Each row was made from one path, in order. Every step used is in the known rows, and no mark comes twice. Write each row's path.
Known rows
T, L, W, U, C, J: [ 2.15  0.30  2.53 -0.94 -0.41  0.18 -0.74 -1.36  4.88 -0.09  1.10  0.11
 -0.92 -0.69 -1.03 -1.82  1.29  1.51  0.02 -2.07  0.61 -1.40 -0.51  0.15
 -0.44]
M, J, D: [-1.94  1.01  0.74 -0.27  0.88  0.75 -0.66  0.86  0.58  2.44  0.93  0.61
 -0.16  0.24 -0.04 -0.63 -0.23 -2.07 -0.82  4.66  0.89  2.93 -1.05 -0.42
  1.82]
M, J, F, T, L: [-0.13 -0.66  0.67  3.67  2.49  1.07  0.20  1.96  0.49 -0.57  0.78  2.08
 -2.45  1.00 -0.42 -0.52 -4.71  0.34 -0.70 -0.07  1.32  1.19 -1.42  1.15
  0.11]
T, L, W, U, C, F, J, D: [ 1.12  0.86  3.37  0.77  0.49  0.09 -0.47 -0.15  4.54 -0.33  2.35  0.48
 -1.54 -0.88 -0.08 -2.35  1.52  0.42 -0.10  1.62  1.92  1.72 -0.42  1.07
  2.06]
W, U, C, J: [ 0.46  0.38  2.95 -1.83  0.30  0.79 -0.92 -1.81  3.77  0.48  1.59  0.12
 -1.04 -1.35 -0.79 -2.26  2.61  0.60 -0.01 -1.37 -0.06 -1.27 -1.10 -0.53
  0.03]
M, J, D, U, C, F: [-1.60  0.35  3.19 -0.89  1.53  0.39 -0.89 -1.39  2.52  2.29  2.27  0.57
 -1.86 -0.83 -1.40 -3.10  3.08 -0.44 -0.90  3.11  0.90  1.65 -2.41 -1.47
  1.73]
T, L, W, U, C, F, J: [ 1.97  0.26  3.28  0.73  0.23 -0.14 -0.29 -1.04  4.37 -1.28  2.07  0.30
 -2.32 -1.61 -0.51 -2.25  2.68  1.71  0.34 -1.36  1.08  0.18 -0.73  1.07
  0.82]
U, C, J: [ 0.45  0.34  2.75 -0.73  0.47  0.31 -0.67 -1.59  2.08  0.03  1.24  0.93
 -1.42 -0.43 -1.05 -1.63  2.88  0.39 -0.15 -1.17 -0.04 -1.18 -1.53 -1.42
 -0.37]
C, J, M: [-0.18  0.95  2.23 -1.20  1.29  0.06  0.50 -0.50  1.72 -0.25  1.44  1.51
 -0.10  0.52 -0.16 -1.75  1.02 -0.39 -0.67  0.96 -0.88  2.73 -0.04 -0.31
  0.53]
W, L, T: [ 1.98  0.21  0.17 -0.06  0.11  2.34 -0.88  0.82 -0.23  1.12 -1.29 -2.36
  1.58 -0.38  0.39  2.18 -2.66  1.35 -0.78 -1.41 -0.13 -0.77  0.15  1.84
 -2.95]
L, W, U: [ 1.77  0.66  0.16 -1.59 -1.06 -0.29 -0.43 -0.32  4.56  0.26 -0.17 -1.89
  0.92 -1.34  0.10  0.00 -0.46  0.84  0.42 -0.99  0.30 -0.19  1.32  1.93
  0.32]
F, T, L, W, U, C: [ 2.06 -0.87  2.20 -0.47 -0.39  0.41 -0.58 -0.19  4.27  0.40  0.79 -0.41
 -0.12 -1.46 -0.96 -2.27 -1.22  2.05  0.47 -2.32  0.30 -1.38 -0.52  1.68
  0.19]
M, J, D, U: [-1.95  0.94  0.98 -0.93  0.87  0.93 -0.18  0.55  1.18  2.05  0.83 -0.28
  1.17  0.69 -0.77 -0.53  0.99 -1.49 -0.74  5.38  0.10  3.40 -1.55 -1.20
  1.57]
F, J, D: [-0.35  1.06  1.89  0.87  0.72  0.45 -0.01  0.66  0.92 -0.61  1.43  0.67
 -0.33  0.11  0.52 -0.44  1.45 -1.07 -0.01  2.88  0.66  2.42 -0.59  0.10
  1.80]
T, L, W, U, C: [ 1.74 -0.66  2.06 -1.17 -0.99  0.32 -0.82 -0.57  4.13  0.75  0.55 -1.04
  0.29 -1.05 -1.03 -2.31 -0.03  1.97  0.25 -2.05  0.45 -1.70 -0.11  1.35
  0.18]
F, T, L, W, U, C, J: [ 2.34  0.12  2.76 -0.18  0.27  0.33 -0.54 -1.00  5.09 -0.47  1.39  0.74
 -1.31 -0.99 -0.93 -1.82  0.04  1.52  0.19 -2.37  0.45 -1.10 -0.88  0.41
 -0.39]
U, C, F, T, L: [ 1.19 -1.29  1.57  2.59  1.27  0.22  0.37  0.33  1.32 -0.80  1.37  2.10
 -2.29 -0.16 -0.56 -2.11 -2.94  1.36 -0.31 -1.52  1.19 -0.25 -1.00  0.70
 -0.03]
C, J, D, U, W: [-2.30  0.43  0.22 -1.37  1.46  0.69 -0.60 -0.64  3.41  1.27  1.61 -0.19
  0.58  0.66 -1.86  0.50  2.10  0.06 -1.27  3.03  0.04  1.57 -1.72 -2.03
  0.21]
L, W, U, C, J: [ 1.54  0.68  2.80 -1.83 -0.21  0.14 -0.98 -1.81  4.91  0.24  1.15 -0.30
 -0.87 -1.29 -0.94 -1.66  2.60  1.07  0.18 -1.64  0.21 -1.31 -0.73 -0.16
 -0.18]
M, J, D, U, C, F, T, L: [-0.11 -0.69  2.08  2.07  1.88  0.75  0.18  0.81  2.01  0.71  1.87  2.08
 -1.68  0.20 -1.05 -2.46 -2.50  0.34 -0.73  1.94  1.33  2.00 -2.02 -0.03
  1.03]
M, J, D, U, W, L: [-2.20 -0.08  0.08 -1.46  0.85  2.14 -1.09  0.16  2.81  3.10  1.15 -3.12
  1.01  0.92 -1.37  2.43  1.19  1.44 -1.45  2.78  0.22  1.14 -1.69 -0.37
  0.16]
D, U, C, J, M: [-0.39  0.47  3.86 -1.95  1.30  0.45  0.14 -1.18  2.43  0.28  1.92  1.20
  0.28  0.44 -1.25 -3.16  2.62  0.18 -0.76  1.18 -1.40  2.37 -1.26 -1.05
  0.74]
J, D, U, C, F, T, L: [ 0.66 -0.89  2.10  2.34  1.67  0.51  0.44  0.56  2.03 -0.39  1.79  1.92
 -1.54  0.37 -0.77 -2.33 -2.47  0.89 -0.54  0.85  1.30  1.14 -1.36  0.12
  0.72]
J, F, T, L, W, U: [ 2.11  0.08  0.74  1.07  0.71  0.26 -0.22  0.94  4.98 -0.83  0.37 -0.57
 -0.84 -0.57 -0.01 -0.20 -3.59  1.42  0.11 -1.60  1.21  0.08  0.74  2.97
  0.23]

Which path is each row?
[-0.80  0.07  3.21 -0.60  1.34  0.14 -0.61 -1.55  2.52  1.10  2.16  0.45
 -1.62 -0.74 -1.17 -3.10  3.03  0.17 -0.58  2.05  0.87  0.74 -1.78 -1.29
  1.49] | J, D, U, C, F
[ 1.40 -0.30  2.47 -0.34  0.07 -0.32 -0.74 -1.53  4.69  0.60  1.60 -0.15
 -1.99 -1.56 -0.86 -2.98  0.87  1.72 -0.18 -1.44  1.43 -0.95 -0.32  0.92
  0.57] | T, L, W, U, C, F
[ 1.10  0.40  3.19  1.57  2.90  0.59 -0.77 -0.01  4.57 -1.09  1.65  1.12
 -3.22 -0.90 -0.65 -1.01 -1.22  0.66 -0.10 -1.86  0.67 -0.15 -1.77  1.22
  0.26] | L, W, U, C, J, F, T
[-2.03 -0.41 -0.74 -1.40  0.91  0.50 -0.37 -0.51  2.15  1.16  0.79 -0.82
  0.94  0.20 -2.03  0.73  1.59  0.87 -0.95  1.33 -0.64  0.56 -1.38 -1.48
 -0.48] | D, U, W
[ 1.42  0.71  3.52 -0.10  0.39 -0.25 -0.53 -1.53  4.39 -0.91  2.14 -0.04
 -2.32 -2.27 -0.49 -2.16  3.95  1.26  0.45 -0.99  0.60  0.35 -0.98  0.78
  1.10] | L, W, U, C, F, J
[-0.28  0.09  3.43  1.97  3.68  1.02 -0.33  0.07  2.34 -1.21  1.81  1.74
 -2.94  0.04 -1.12 -1.20 -0.34  0.18 -0.39 -0.52  0.18  0.50 -2.81 -0.31
  0.18] | D, U, C, J, F, T
[ 2.98 -0.06  1.79  2.85  1.18 -0.64 -0.17  0.51  3.81 -1.61  0.57  1.21
 -2.39  0.74 -1.05 -0.06 -2.27  1.69  0.04 -2.27  1.42 -0.55 -0.93  1.09
 -0.68] | U, C, J, F, T, L, W
[ 2.40  0.49  1.33  1.06  0.94  0.21 -0.30  0.40  5.72 -1.25  0.79 -0.18
 -1.33 -0.55 -0.06 -0.23 -2.75  1.41  0.07 -1.86  1.34  0.04  0.48  2.45
 -0.01] | C, J, F, T, L, W, U
[ 1.26 -0.22  2.24 -2.02 -0.90  0.21 -1.11 -0.99  4.13  1.09  0.58 -1.45
  0.34 -1.72 -0.93 -2.07  1.25  1.48  0.38 -1.76  0.00 -1.54 -0.34  1.17
  0.41] | L, W, U, C
[ 1.34  0.46  4.07 -0.35  0.83 -0.08  0.36 -0.55  4.45 -0.81  2.48  0.93
 -1.01 -0.77 -0.43 -3.62  1.56  1.36 -0.28  0.00 -0.12  2.87 -0.09  1.67
  1.57] | T, L, W, U, C, F, J, M
[ 1.47 -0.74  2.91  0.47  0.85  0.71 -0.91  0.05  4.55  0.04  1.12 -0.20
 -1.44 -1.07 -0.96 -2.36 -1.50  1.79  0.06 -2.37  0.82 -1.35 -1.00  1.95
  0.36] | J, F, T, L, W, U, C
[ 2.37  0.14 -0.17 -0.48 -1.17 -0.03 -0.16  0.30  4.55 -0.15 -0.24 -1.38
  0.86 -0.57  0.08 -0.24 -2.13  1.58  0.31 -1.31  0.90 -0.30  1.57  2.34
 -0.04] | T, L, W, U
[ 2.75 -0.07  0.13  3.25  0.91 -0.74  0.26  1.39  2.74 -1.75 -0.19  0.77
 -1.54  1.00 -0.44  0.97 -3.80  1.45  0.05 -1.66  1.43  0.25  0.07  1.81
 -0.48] | J, F, T, L, W
[ 0.29  0.34  3.72 -0.14  0.83  0.41 -0.44 -1.55  3.22 -0.68  2.46  0.32
 -2.43 -2.26 -0.33 -2.80  3.95  0.86  0.23 -0.69  0.38  0.33 -1.33  0.36
  1.24] | W, U, C, F, J
[ 0.39  0.81  2.08  1.17  1.06 -0.23  0.12 -0.83  1.48 -1.54  1.82  0.94
 -2.52 -1.07  0.14 -0.85  3.12  0.19  0.15  0.09  0.49  1.26 -0.87 -0.01
  0.82] | C, F, J
[ 0.54  0.68  0.68 -0.92  1.11  2.86 -1.34  0.30  2.19  1.91 -0.05 -2.24
  1.70  0.04 -0.83  2.37 -1.07  1.26 -1.69  0.86  0.01  0.33 -0.97  0.33
 -2.70] | C, J, D, U, W, L, T
[-0.70  0.01  3.65 -0.83  0.61  0.89 -0.49 -0.51  1.71  0.51  1.67 -0.06
  0.44 -0.12 -1.25 -2.39  3.51  0.20 -0.12  2.18 -0.29  1.00 -2.25 -1.13
  1.40] | F, J, D, U, C
[ 2.91  0.04 -0.78  1.52 -1.16 -1.17  0.32  0.73  2.30 -0.96 -0.76 -0.22
  0.21  0.97 -0.37  1.03 -2.05  1.52  0.23 -1.22  1.19 -0.18  1.07  1.16
 -0.71] | T, L, W
[-0.50  0.90  3.80 -0.13  1.08  0.75 -0.67 -0.62  3.43  0.12  2.73  0.51
 -1.65 -1.43  0.14 -2.78  2.79 -0.46 -0.21  2.36  1.20  1.92 -1.01  0.30
  2.50] | W, U, C, F, J, D
[ 2.48 -0.12  1.63  1.86  0.45 -0.84  0.16  0.39  4.17 -0.51  0.92  0.81
 -0.81  0.51 -1.12 -0.90 -1.81  1.37 -0.02  0.34  1.46  1.02 -0.62  0.69
  0.47] | J, D, U, C, F, T, L, W
[ 2.78 -0.01  1.94  2.43  1.21 -0.52 -0.02  0.44  4.17 -1.58  0.60  0.88
 -1.65  0.99 -1.39 -0.12 -1.63  1.80 -0.09 -1.49  1.10  0.00 -1.20  0.60
 -0.61] | D, U, C, J, F, T, L, W
[-0.95 -0.27  2.95 -1.23  0.44  0.83 -0.62 -0.51  1.53  1.37  1.20 -0.26
  0.76  0.12 -1.39 -2.45  2.38  0.07 -0.43  2.26 -0.16  0.47 -2.00 -1.28
  1.23] | J, D, U, C
[-2.20  0.69  1.32  1.33  2.77  1.02 -0.99  0.76  0.48  0.95  0.91  0.51
 -2.93  0.48 -0.51 -0.24 -0.36 -1.13 -1.01  1.69  1.10  1.49 -1.87  0.13
  0.79] | M, J, F
[-0.32 -0.21  1.50  2.87  3.19  0.70 -0.08  1.19  0.68 -1.33  0.96  1.58
 -2.69  0.06 -0.03 -0.05 -2.77 -0.20 -0.25 -0.67  0.46  0.66 -1.51  1.07
  0.31] | J, F, T
[ 1.43  0.61  2.95  0.34  0.68  0.44 -0.57  0.03  4.87  0.09  1.69  1.11
 -0.86 -0.28 -0.42 -1.82 -0.82  0.21 -0.21  0.76  1.39  0.76 -0.79  0.53
  1.03] | F, T, L, W, U, C, J, D
[ 3.12 -0.46  1.02  2.13  0.12 -1.17  0.11  0.19  3.44 -0.88  0.47  0.96
 -1.67 -0.10 -0.91 -0.67 -2.21  1.98  0.22 -1.99  1.29 -0.38 -0.31  1.17
 -0.36] | U, C, F, T, L, W
[ 0.87 -0.12 -0.46 -0.61  0.48  2.52 -1.36  0.52  0.65  1.86 -0.87 -2.51
  1.48 -0.51 -0.50  2.72 -2.32  1.91 -1.34 -1.36 -0.19 -0.97 -0.40  1.38
 -3.28] | U, W, L, T
[-0.63  0.52  3.47  1.25  2.77  0.83 -1.13 -0.82  2.14 -0.72  1.71  1.05
 -3.69  0.42 -0.97 -1.43  1.87  0.13 -0.75 -0.96  1.08 -0.76 -2.14 -0.66
  0.11] | U, C, J, F
